Known rows, with every step that occurs
a -> r: [ 30  27 -17  27  -8   2  -4 -48  46  -3   1   1 -17  22 -36  28 -36   3
 -15 -51 -14]
w -> c -> e -> g: [  50   36    0  -44   41   36   -9 -117   14   17   21   -6    4  -53
    4   44   17  -49   25  -13  -15]
c -> e: [ 31  28 -25 -20  19  16 -22 -88  25  18   4   7 -15 -15  10  52 -10 -43
   1 -17  -4]
a -> r -> j -> n -> g -> e -> d -> w: [ 41   0  -3  34 -26  -8 -16 -11  24 -41  12  -3 -41  43 -54  50 -14  -4
  -9 -54   1]
e -> g -> r: [ 39 -16  28  -2  30   6  -7 -64  11  -3  25  20  -5 -17 -29  48 -34 -25
  13 -26 -38]
r -> j -> n -> g -> e -> d -> w -> c: [ 56  -4  -7   0 -14  -2  -5 -42   5 -36  28   1 -18  27 -28  41  10 -21
   0 -35   2]
e -> d -> w: [ 19  37 -18 -22  16  40 -39 -51  19 -11   9   4 -24 -53 -28  14  26 -23
 -22 -12  21]
d -> w -> c -> e -> g -> n -> j: [ 62  44  -8 -58   5  62 -24 -82  -6 -11  23  15  -9 -80 -17  29   1 -50
  -4 -26 -20]
j -> n -> g -> r: [ 51 -21 -14  14  13  11   3 -47  27 -20  36  29 -35  49 -27  58 -47  -8
 -10 -59 -44]
r -> g -> e -> d -> w -> c: [ 22  33   1  -9  14  -5 -12 -58  16   1  -5 -12 -21  23  -1  28  33 -23
   4   6  26]
r -> j -> n -> g -> e -> d -> w: [ 53 -18  -9  11 -21 -12  -9 -27   3 -39  22   5 -19  42 -32  49  -2 -18
  -6 -40   2]
w -> c -> e -> g -> r -> j: [  46   26   18  -31   25   18  -10 -104   15    0   25    4  -13  -42
    6   37    0  -53   30   -4  -20]
d -> e -> g -> r -> j: [ 39 -10  29 -14  22  13 -26 -68  -3 -22  23  13 -10 -36 -12  35 -23 -32
  -1 -21 -51]
n -> j: [ 55   7 -33   1  22  14  -3 -54  17 -14  14  17  11  23 -31  39 -45  -6
 -31 -53 -21]
j -> n -> g: [ 63 -17 -30   7   6  10  11 -55  22 -14  29  16  -8  48 -25  57 -31  -4
 -12 -67 -33]
n -> g: [ 49   5 -26   7  25  20  -4 -57  22   1  12  17 -24  21 -12  62 -35 -13
  -8 -65 -25]
g -> e -> d: [ 13   7   1   5  53   1 -24 -44  19  11   7 -13 -10  17 -43  69  19 -13
  -7 -10  17]
e -> g: [ 52 -10   9 -10  22   5   0 -74   4   5  16   5  27 -18 -27  47 -14 -20
  12 -36 -25]
r -> g: [ 35  18 -17   7 -18 -31  13 -70  27   4 -11   7   0  55  19  14 -21  -9
  -2 -21  -1]
d -> e -> g -> r -> j -> n: [ 46 -22  27 -13  16  10 -19 -66  -4 -31  33  13  -5 -22 -19  35 -22 -28
  -2 -25 -57]

Rows
[ 18   8   2  11  22 -33  -5 -51  21   5 -11 -10 -13  61  -3  49  12 -12
   2  -4  22] | r -> g -> e -> d
[ 39  67 -26 -47  -2  59 -30 -90  15   5  15   7 -23 -73   6   4  23 -53
  -3  -8   5] | d -> w -> c -> e
[ 36  21  -8 -10  57  46 -29 -46  10   0  17  -3 -45 -10 -31  76  19 -27
  -1 -38   3] | n -> g -> e -> d -> w -> c
[ 48  52 -10 -54   6  61 -29 -93   3   3  19   5 -12 -89   0  15  26 -58
  10 -10  -2] | d -> w -> c -> e -> g
[ 41 -10   0  44 -11 -24  -6 -18  31 -35  11  -8 -32  67 -54  62 -23   4
  -5 -57  -5] | a -> r -> j -> n -> g -> e -> d
[ 49 -24 -15  10  38   9  -4 -39  17 -12  29   1 -19  52 -43  85  -5  -6
  -9 -52 -15] | j -> n -> g -> e -> d
[ 52 -36  32   8  -4 -22   4 -56   5 -26  32  21   3  12 -32  42 -38 -22
  16 -30 -40] | e -> g -> r -> j -> n
[ 58 -26 -20  13  21   3   6 -43  16  -7  29   7 -11  65 -36  81 -22  -7
  -7 -61 -26] | j -> n -> g -> e
[  27   57  -14  -41   50   41  -23 -107   31   14   16  -11  -19  -53
    4   34   33  -42    7    1    8] | w -> c -> e -> d
[ 65 -22 -19  19 -36 -29  16 -48  15 -32  22  15   0  64 -16  39 -35  -8
  -4 -56 -20] | r -> j -> n -> g
[ 71 -23  14 -19  15   4   8 -59  -7 -12  20  20  30  -8 -51  66 -49  -8
  -8 -58 -50] | e -> g -> n -> j
[ 45  18  -9  26 -31 -26  12 -37  36 -20 -10  12 -20  67 -28  34 -64  15
 -21 -58 -27] | a -> r -> g -> n -> j
[ 19  43 -22 -37  29  46 -52 -73  18   1   5   3 -38 -65  -2  44  28 -53
  -6  -1  21] | c -> e -> d -> w
[ 54   6 -12   0 -24 -33  20 -55  16 -13  -7  23   4  65  -4  33 -56   2
 -21 -43 -27] | r -> g -> n -> j
[ 41  -9  -1  23   6  -3  -8 -40  22 -20  19  33 -53  38  -9  56 -59 -18
   0 -53 -34] | n -> g -> r -> j
[ 32  -5  -7  10  64  19 -22 -38  15   5  11  -1 -38  28 -34  97  -2 -15
  -3 -47  -3] | n -> g -> e -> d
[ 34   6 -10   1  50  35 -34 -31   7  -2  12   3 -46   4 -35  85   6 -24
  -7 -44   4] | n -> g -> e -> d -> w
[ 41  13  -6  -1 -36 -40  22 -64  23   2 -11  17   0  56   7  25 -40   0
 -10 -29 -22] | r -> g -> n
